Known rows, with every way that one mark hangs from another
zofo(gusofas(dosuk fetisak)): [ 3.53  1.44  0.00  0.37 -0.11 -3.09 -0.94 -0.94 -1.10 -3.27 -0.15  1.02
  0.75  2.24 -1.34 -0.94  1.39  1.35 -0.70]
fetisak(vusamu(dinive dosuk(gusofas))): [ 3.02  0.62  1.37  4.29 -1.05 -3.91  0.14  0.77 -0.36  3.19  0.65  1.77
  1.31  0.04  0.12  1.11  0.24  4.53  1.07]
vusamu(dinive dosuk): [ 2.22  2.00  1.52  3.32 -2.17 -4.25  0.02  1.69  1.80 -0.35  0.54  2.60
  0.96  0.73 -0.50  0.05  0.48  4.57  2.79]
zofo(gusofas(dinive dosuk fetisak)): [ 3.72  1.92  0.13  0.75  0.07 -3.70 -1.41 -0.59 -2.16 -3.02  0.39  1.41
  0.79  4.50 -2.01 -0.42  1.24  2.85  0.01]
vusamu(dosuk(gusofas) fetisak): [ 3.78 -0.38  0.40  1.88 -2.49 -3.98  0.18 -0.88  1.36  2.51 -0.57  3.42
  0.60 -0.20  0.58  0.67  0.31  1.23 -0.59]
gusofas(dinive(vusamu) dosuk fetisak zofo): [ 2.03  1.97  0.38  1.15  0.87 -3.99 -3.53  1.40 -7.57 -3.41  0.58  2.08
  1.46  5.38 -4.52  0.80  0.77  3.13  1.02]
zofo(gusofas(dinive)): [-0.05  1.75 -0.26  0.37 -0.18 -2.18  0.39 -0.05  1.21 -0.79 -0.11  0.77
  0.10  2.61 -1.24 -0.36  0.75  3.77  2.30]
dosuk(gusofas(dinive(vusamu))): [ 0.30 -0.08 -0.76  1.01  0.64 -2.18 -1.06 -0.15 -1.38  3.06 -0.33  0.74
  0.59  2.22 -2.19  0.79 -0.79  3.32  2.59]
gusofas(dinive dosuk fetisak(vusamu) zofo): [ 2.21  2.00  1.17  1.74  0.68 -3.91 -2.71  2.08 -7.57 -3.43  0.47  1.74
  1.76  5.29 -3.97  0.62  2.08  4.14 -0.24]
fetisak(vusamu(dinive(gusofas(zofo)) dosuk)): [ 0.89  1.04  2.15  4.23 -0.05 -3.70  0.52  2.84 -3.50  0.52  1.72  2.36
  0.77  1.44 -0.01  0.49  1.08  4.77  1.66]
zofo(gusofas(dinive fetisak(vusamu))): [ 1.57  2.51  0.17  0.41  1.05 -2.40 -1.32 -0.42 -2.25 -0.57  0.47  0.54
  0.37  2.86 -2.25  0.84  1.74  2.70 -0.32]
lutaf(zofo): [-0.37  0.89  1.26  0.44 -0.72 -1.56  0.23  1.07 -0.84 -1.37 -0.63  0.72
  1.40  2.73 -2.68 -0.07  1.51  3.19  2.50]
dinive(gusofas vusamu): [-0.36 -0.28 -0.64  0.50  1.22 -0.97 -0.07  0.91 -0.31  2.21 -0.06  0.62
 -0.67  0.67 -1.34 -0.78 -0.28  1.72  2.50]
dosuk(gusofas(fetisak)): [ 1.79 -1.01 -0.12  0.19 -0.61 -2.32 -0.43 -1.63  0.07  0.79 -1.03  0.78
  1.02  0.80 -0.77  0.35  1.07  0.83  0.23]
lutaf(dosuk): [-0.61  0.88  0.40  1.25 -0.67 -0.87  0.25  0.95  0.94 -1.05 -0.75  0.67
  1.24  3.24 -0.59 -1.05  0.78  3.40  1.94]
vusamu(dosuk): [ 2.10  0.98  0.46  2.35 -1.72 -3.36  0.11  1.49  1.78 -0.14 -0.81  1.00
  0.12  0.60 -0.95 -0.65  0.78  3.24  1.56]
dinive(gusofas): [-0.35 -0.70 -0.03  0.64  0.13 -1.30  1.26  1.09  1.86  1.10 -0.37  0.78
 -0.36  0.81 -0.13 -1.41  0.73  2.24  2.36]
dinive(gusofas(fetisak)): [ 1.19 -0.56  0.21  0.23  0.36 -1.84  0.13 -0.09  0.27  0.20 -0.19  1.05
  0.04  1.61 -0.53 -0.69  1.37  0.82  0.78]

Rows
[ 1.55  0.23  0.81  3.57 -0.19 -4.04 -0.56  1.45 -4.67  1.57  0.05  0.88
  1.08  2.90 -1.24  1.17  0.85  4.86  0.50]
fetisak(vusamu(dosuk(gusofas(dinive zofo))))
[ 3.77  2.56 -0.17  1.72  0.34 -4.04 -2.24 -0.81 -2.68 -0.09  0.89  1.01
 -0.14  2.86 -2.16  1.23  0.13  2.21  0.07]
zofo(gusofas(dinive(vusamu(dosuk)) fetisak))
[ 3.85  2.25  1.71  1.96  0.14 -2.97 -0.72 -0.57 -4.17 -0.97  0.54  0.26
  1.07  2.72 -2.04  1.43  2.17  1.99 -1.83]
lutaf(zofo(gusofas(fetisak(vusamu(dosuk)))))
[ 1.49  0.63  1.69  4.28 -0.92 -4.24 -0.10  1.29 -3.60  1.07  0.91  2.06
  1.84  0.73 -0.22  1.43  0.84  4.83  1.09]
fetisak(vusamu(dinive dosuk(gusofas(zofo))))
[ 1.50  2.20  0.51  0.69 -0.15 -4.01 -2.75  1.73 -6.21 -2.34  0.67  4.51
  1.19  4.40 -3.87  0.93  0.13  3.09  1.06]
gusofas(dinive(vusamu(fetisak)) dosuk zofo)
[ 3.03  2.22  0.07  0.65 -0.30 -3.68 -2.73  1.19 -3.15 -0.33  0.63  4.15
  0.75  3.63 -3.57  0.50 -0.40  2.73  1.12]
gusofas(dinive(vusamu(fetisak)) dosuk)
[ 2.48  1.04  1.84  4.16 -0.09 -3.42  0.72  2.33 -0.36  2.53  1.52  1.96
  0.19  0.67  0.27  0.01  0.56  4.38  1.71]
fetisak(vusamu(dinive(gusofas) dosuk))
[ 2.90 -0.15  0.75  2.67 -1.08 -4.92 -1.36 -0.28 -4.28 -0.48 -0.04  1.55
  1.38  3.84 -0.92  1.35  1.20  3.05  0.09]
vusamu(dosuk(gusofas(dinive fetisak zofo)))
[-0.37 -0.48  0.52  0.31  0.40 -2.16 -0.04  0.45 -2.86 -1.75  0.09  1.42
  0.45  2.23 -0.74 -0.32  1.93  1.13  0.78]
dinive(gusofas(fetisak zofo))
[ 1.03  2.26  0.99  0.58  1.55 -1.29 -1.99 -1.37 -6.31 -1.66  1.34  0.43
  1.95  7.58 -2.76  1.62  0.57  2.74  0.50]
lutaf(dosuk zofo(gusofas(dinive(vusamu) fetisak)))
[ 3.78  0.01  0.68  1.51  1.48 -2.41 -0.84  0.98 -3.51 -0.05  0.41  0.88
  0.45  2.57 -1.58 -0.86  1.40  1.72 -1.08]
dinive(gusofas(dosuk fetisak(vusamu)))
[ 1.91  0.98  0.83  0.76 -0.62 -3.65 -1.69  1.01 -4.57 -4.86 -0.37  1.85
  1.57  3.41 -2.75 -0.43  2.00  2.14  0.08]
gusofas(dosuk fetisak zofo)
[ 2.01  1.50  1.03  1.26 -0.32 -4.32 -2.31  1.44 -5.65 -4.62  0.13  2.23
  1.66  5.56 -3.24  0.01  1.69  3.66  0.79]
gusofas(dinive dosuk fetisak zofo)
[ 3.70  1.77  0.84  2.33 -0.53 -3.43 -1.46  0.99 -1.61  0.08 -0.22  0.80
  0.47  0.94 -2.01  0.69  1.84  2.20 -0.99]
gusofas(fetisak(vusamu(dosuk)))
[ 1.65  0.79  2.28  2.83 -1.97 -4.69  0.46  1.44 -1.80 -0.36  1.94  5.60
  0.71  1.34  0.96  0.69  0.86  2.83  1.32]
vusamu(dinive(gusofas(zofo)) dosuk fetisak)
[ 2.27  0.59  2.12  3.23 -0.79 -4.68 -0.19  1.02 -3.16 -1.41  1.71  3.10
  1.00  2.32  0.45  0.59  1.44  2.92  1.20]
vusamu(dinive(gusofas(fetisak zofo)) dosuk)
[ 0.44 -0.25  0.02  1.42  1.43 -2.25 -0.84  2.01 -5.28 -1.07  0.44  1.27
  0.40  2.71 -1.97 -1.17 -0.03  2.67  1.56]
dinive(gusofas(dosuk zofo) vusamu)
[ 3.78  0.12  0.58  2.21 -2.16 -4.66 -0.43 -0.51  0.27  2.68 -0.11  3.77
  0.73  2.12 -0.08  1.18 -0.03  2.67  0.28]
vusamu(dosuk(gusofas(dinive)) fetisak)
[ 2.07  1.23  1.06  0.84 -0.19 -2.29  0.39  0.11 -2.41 -3.07  0.03  0.57
  1.43  3.68 -2.14 -0.89  1.20  3.16  0.82]
lutaf(zofo(gusofas(dosuk)))
[ 3.07  0.61  1.61  1.65 -1.05 -3.75  0.20  1.01 -0.18 -0.16  1.57  5.38
  0.97  1.94  0.15 -0.55  0.30  2.60  1.43]
vusamu(dinive(gusofas(dosuk)) fetisak)
[ 2.47  2.31  1.32  2.91 -0.14 -4.45 -2.22  1.91 -5.85 -1.67  0.40  1.58
  1.02  4.05 -2.82  1.57  2.10  3.94 -0.26]
gusofas(dinive fetisak(vusamu(dosuk)) zofo)
